Each row was made from one path, in order. Every step used is in the known rows, and no mark comes twice. Write each row's path.
Known rows:
c-g: [  1.6 -14.3 -14.9  -5.5  -3.8 -12.9  -4.2  -3.1   6.5  -5.6  13.5 -34.8
 -28.7 -11.6  11.3  -2.2 -10.8  18.6  32.3 -30.4  30.5]
p-z-c-g: [  7.7 -23.3  -8.3 -18.9  -9.6 -37.5   0.6  -0.7  -7.9 -16.6  26.3  -8.1
 -12.5 -28.0   5.1  10.8  -3.1 -17.2  41.0 -15.3  25.3]
z-p: [ 13.9  -9.3  -3.5   1.4 -14.1  -8.6   8.9  -9.5 -22.5 -30.7  -9.1 -23.0
  -8.4  19.1  -9.5  -9.6  29.2  15.4  30.6 -36.5  40.8]
c-g-p-h: [ -7.1  19.6   8.4   9.1  -4.6 -22.2 -28.6 -19.6 -14.0   4.2  11.2 -25.2
 -49.1 -11.9   9.9  -5.4   6.3  25.3  36.6 -23.5  33.7]
z-c-g-p-m: [-12.7  11.2  -1.3   4.6   0.5 -24.0 -16.9 -12.5 -19.6  -4.2  21.8 -19.3
 -14.7 -31.4   5.8 -32.7   3.0 -12.4   1.6 -25.1  16.0]
p-m-c-h: [  5.9  19.1 -31.2 -12.2  -3.2  -5.4  10.2  15.5 -43.1 -27.0   2.5  -9.3
 -28.5  24.6 -14.3  -3.8  -7.2 -28.1   6.5  -2.8  12.8]
s-c-m: [  7.9  10.7 -32.2 -17.6  -3.0  -7.7   3.2   7.9 -16.1 -17.5   5.3 -19.0
 -13.6  -9.4   8.9 -40.2  14.1  12.9  15.0 -33.6  26.9]
g-p-m-c: [-24.9  21.4 -15.6  15.8  -9.1 -13.0 -14.8  14.7 -46.4 -15.7   3.9   0.1
 -29.3   3.6 -19.4 -16.3   6.3 -13.0  -1.5  13.2  28.8]
z-p-m: [ -1.2  10.2  -7.5   4.2  -8.1 -12.6  10.1   7.9 -27.1 -43.1  -0.5 -21.1
 -15.4  14.3 -21.2 -17.3  24.3  -4.6  24.7 -33.7  25.7]
g-c-h: [  0.8  22.0 -13.0 -25.2 -11.2  -7.5 -22.3 -29.8 -48.8 -10.9   3.2 -15.6
 -13.8  28.2  -6.1 -23.8   5.0  -3.8   2.8  -9.1  35.2]
c-h: [ 29.9  12.2 -22.7  -9.0  -8.6 -10.6 -12.0 -15.2 -32.6 -17.1  -0.5 -32.8
 -30.5  25.2  -6.3   2.1   2.3  14.7  40.8 -11.7  36.1]
z-c: [  6.1 -17.4 -15.2  -4.4 -17.7 -22.9   0.7 -18.7 -17.2 -18.6  13.4 -14.8
   6.9   0.0   9.7 -18.8  11.2   4.0   8.2 -18.2  21.0]
q-s-c: [-16.2   0.6 -41.3 -15.2  -2.6  -8.7  -2.3 -16.5 -14.7 -28.2  28.3 -19.3
  -4.6   1.5  25.2 -15.3  20.0  10.8  30.8 -31.5  62.6]
g-p: [-13.0   8.4  -8.7  20.8 -17.1 -19.9 -28.9  -6.0 -33.1 -10.6   2.6 -14.8
 -27.1  -0.1 -10.7 -13.1  16.4  22.2  20.9   8.4  48.3]
p-m-c: [-13.0   1.5 -31.5  -4.4 -10.6  -8.8  16.2  25.5 -29.9 -29.8   7.7  -2.7
 -19.1  16.5 -11.5  -5.1  -6.9 -22.2   0.0  -0.2  12.6]
p-h: [  5.1  10.2  -6.2   0.8 -24.5 -27.1  -7.8 -18.0 -18.4 -24.4   9.7 -14.6
 -35.6  29.4   6.9  11.0  17.7  33.4  46.1 -14.6  24.9]
m-c-g-p-z: [ -0.2 -15.0 -11.6 -12.1  -4.0  -9.0   0.5   4.6 -26.7   4.9   0.2  -0.9
 -28.7 -10.4   3.3  10.4  -8.7 -14.9  11.7  -4.9  35.5]
m-p-z-c-g: [ 21.0 -28.5 -10.7 -27.6  -6.6 -13.3  16.8  10.2 -18.2  -4.6  10.2   6.8
 -24.3 -22.3  -4.7  28.4  14.7  -9.6  40.4 -14.7  12.7]
c-m-p-z: [ 25.8   3.0 -17.0 -12.8   4.6  -2.7  16.0  29.7  -3.6 -15.9  -1.3  -4.9
 -46.0   0.8 -32.7  19.0  21.8  -2.3  34.4 -10.6   8.5]
m-c: [  8.2 -26.2 -29.6 -12.9 -18.2  -1.6  17.9   3.3 -26.4 -12.6  -6.1  -2.0
  -8.2  25.2   3.9   5.6  -1.3  -0.7   1.8  -3.8  31.1]
s-c: [ -0.2 -11.2 -34.8 -20.0 -20.5 -15.7  -0.2  -1.3 -31.2 -19.7   8.0 -12.8
  -0.4  -8.5  21.8 -29.3   8.4  20.4  25.3 -23.9  43.5]

Write each row's path:
[-21.9  20.3  -5.3  12.7   4.4 -17.1 -24.5   6.3 -14.7  -4.9  17.6 -27.0
 -43.2 -26.5  -5.0 -18.3  -6.6   2.0  23.0 -14.8  27.6]
c-g-p-m
[  9.2 -25.4 -22.4 -17.7  -4.5   1.9  17.1   0.1 -11.3   1.8  -1.2 -12.3
 -17.9   5.9  14.1   4.4 -13.6  -4.0   3.5 -22.1  26.2]
m-c-g
[ 13.3  -7.3 -12.5 -12.2  -6.2 -33.4   4.0   7.7  -7.9 -26.0  19.1  -5.0
 -14.7 -12.9 -14.3   3.9  12.1 -20.5  30.3  -8.6  15.8]
p-z-c-m
[ -0.5 -11.1 -12.6  -5.5  -3.9  -0.6  -1.0  -2.7 -25.3  10.9  -3.6  -8.8
 -25.4  -3.7   8.2  -3.4  -7.4  -4.5  -2.1 -12.5  34.3]
m-c-g-p
[ 24.0   1.1 -12.4  -9.4   2.0  -3.5  15.5  -1.8  -9.1  -8.5   2.1 -10.6
 -12.7  -1.3  -9.7 -18.1  26.9  -5.4  -2.7 -28.2  -1.6]
z-c-m-p
[ 17.7 -27.0 -19.2 -19.6 -15.4 -12.1  15.6  23.2 -25.7 -17.8   2.7   9.0
 -33.2  -0.7 -18.1  40.5  17.8   4.0  52.2   4.9  23.9]
m-p-z
[ -9.0   0.5  -1.1   7.8 -17.1 -38.2 -26.6  -4.0 -39.9 -14.3  13.8   1.0
 -18.0 -19.4 -12.2  -2.6  18.4  -6.5  26.7  13.6  42.3]
g-p-z-c
[  4.6   3.9 -11.2  -4.4  -6.9  -3.1  23.4   9.2 -36.1 -36.2  -8.2  -7.9
 -10.9  22.2 -17.7 -13.0  20.9 -20.0   7.0 -32.2  23.1]
z-p-m-c
[ -3.2  15.0  -9.0 -26.6  -1.2  -0.9  -1.7   5.9 -26.5  -9.0   3.3   5.7
 -26.1   9.5 -27.8  -9.3  20.1 -17.2  -2.0  -9.0  12.9]
g-c-m-p-z
[  2.1   1.8  -4.7  -6.6  -5.9  -5.9  -3.6 -13.0 -27.5   9.4  -3.8  -3.7
 -35.1   5.9  13.0   1.9  -1.0   1.8   6.6 -17.1  29.9]
m-c-g-p-h
[ 13.4   6.1 -12.7  -1.3  -0.9 -16.0   5.4 -10.3  -3.2 -16.8   9.8 -21.3
  -5.7  -0.7  -4.9 -30.0  16.5  -4.1  -3.3 -28.5   6.7]
z-c-m
[ -0.6  11.6   9.3   2.7  -6.8 -28.1 -20.5 -33.2 -19.3   3.5  17.4 -17.6
 -19.5 -19.6  18.1 -21.8  13.0   6.4  13.4 -31.5  20.7]
z-c-g-p-h
[ -1.9  32.1  -2.2 -21.6  -3.1   3.6  -4.5 -11.2 -27.9  -6.2  -1.7   1.3
 -32.5  25.5 -18.1 -18.3  28.9  -0.7  -8.4 -20.5   6.0]
g-c-m-p-h
[ 18.2  18.8 -10.9 -10.3  -1.3  -0.5  19.2   1.6 -47.2 -34.4 -12.4 -13.6
 -18.2  28.5 -18.8 -11.4  19.5 -25.1  11.6 -34.5  23.6]
z-p-m-c-h
[ 19.2   6.9 -32.1 -25.6   0.6   5.2  13.6  16.5 -23.0 -10.1  -3.0  -7.8
 -20.4  -9.5   3.8 -28.0  23.7  11.4  16.1 -34.2  20.4]
s-c-m-p
[ -4.1  15.0   0.0   9.6  -6.0 -32.3 -23.4  -0.1 -30.0 -11.9  10.9  -2.1
 -25.5 -20.2 -20.6  -9.8  20.9 -11.9  20.7   6.7  32.4]
g-p-z-c-m
[ -3.0  -2.2   0.5   2.6  -3.6 -21.4 -17.6 -25.1 -15.9   4.2  16.2 -21.6
  -9.9 -27.7  14.0 -28.2   6.1   0.4   4.1 -27.0  27.6]
z-c-g-p
[ 26.3  14.3  -4.3  -9.2  -0.5 -10.0  13.1 -11.7 -12.6  -9.4   2.2  -6.8
 -22.5   6.8  -5.0 -11.7  34.2   1.6   7.1 -32.8  -6.1]
z-c-m-p-h
[ -3.8  19.4 -10.1 -21.3  -0.1   9.0  -2.3  -1.0 -23.4  -5.1  -2.4  -1.7
 -22.5  17.1 -21.3 -23.2  22.1  -7.0 -15.4 -16.4  11.7]
g-c-m-p
[ -0.7  11.2 -36.7 -24.6  13.8  -2.1   9.8   4.5  -9.6 -25.0  24.8  -7.1
 -24.3  -6.6   4.1  -1.1  31.0  -7.9  35.3 -33.4  45.8]
q-s-c-m-p-z
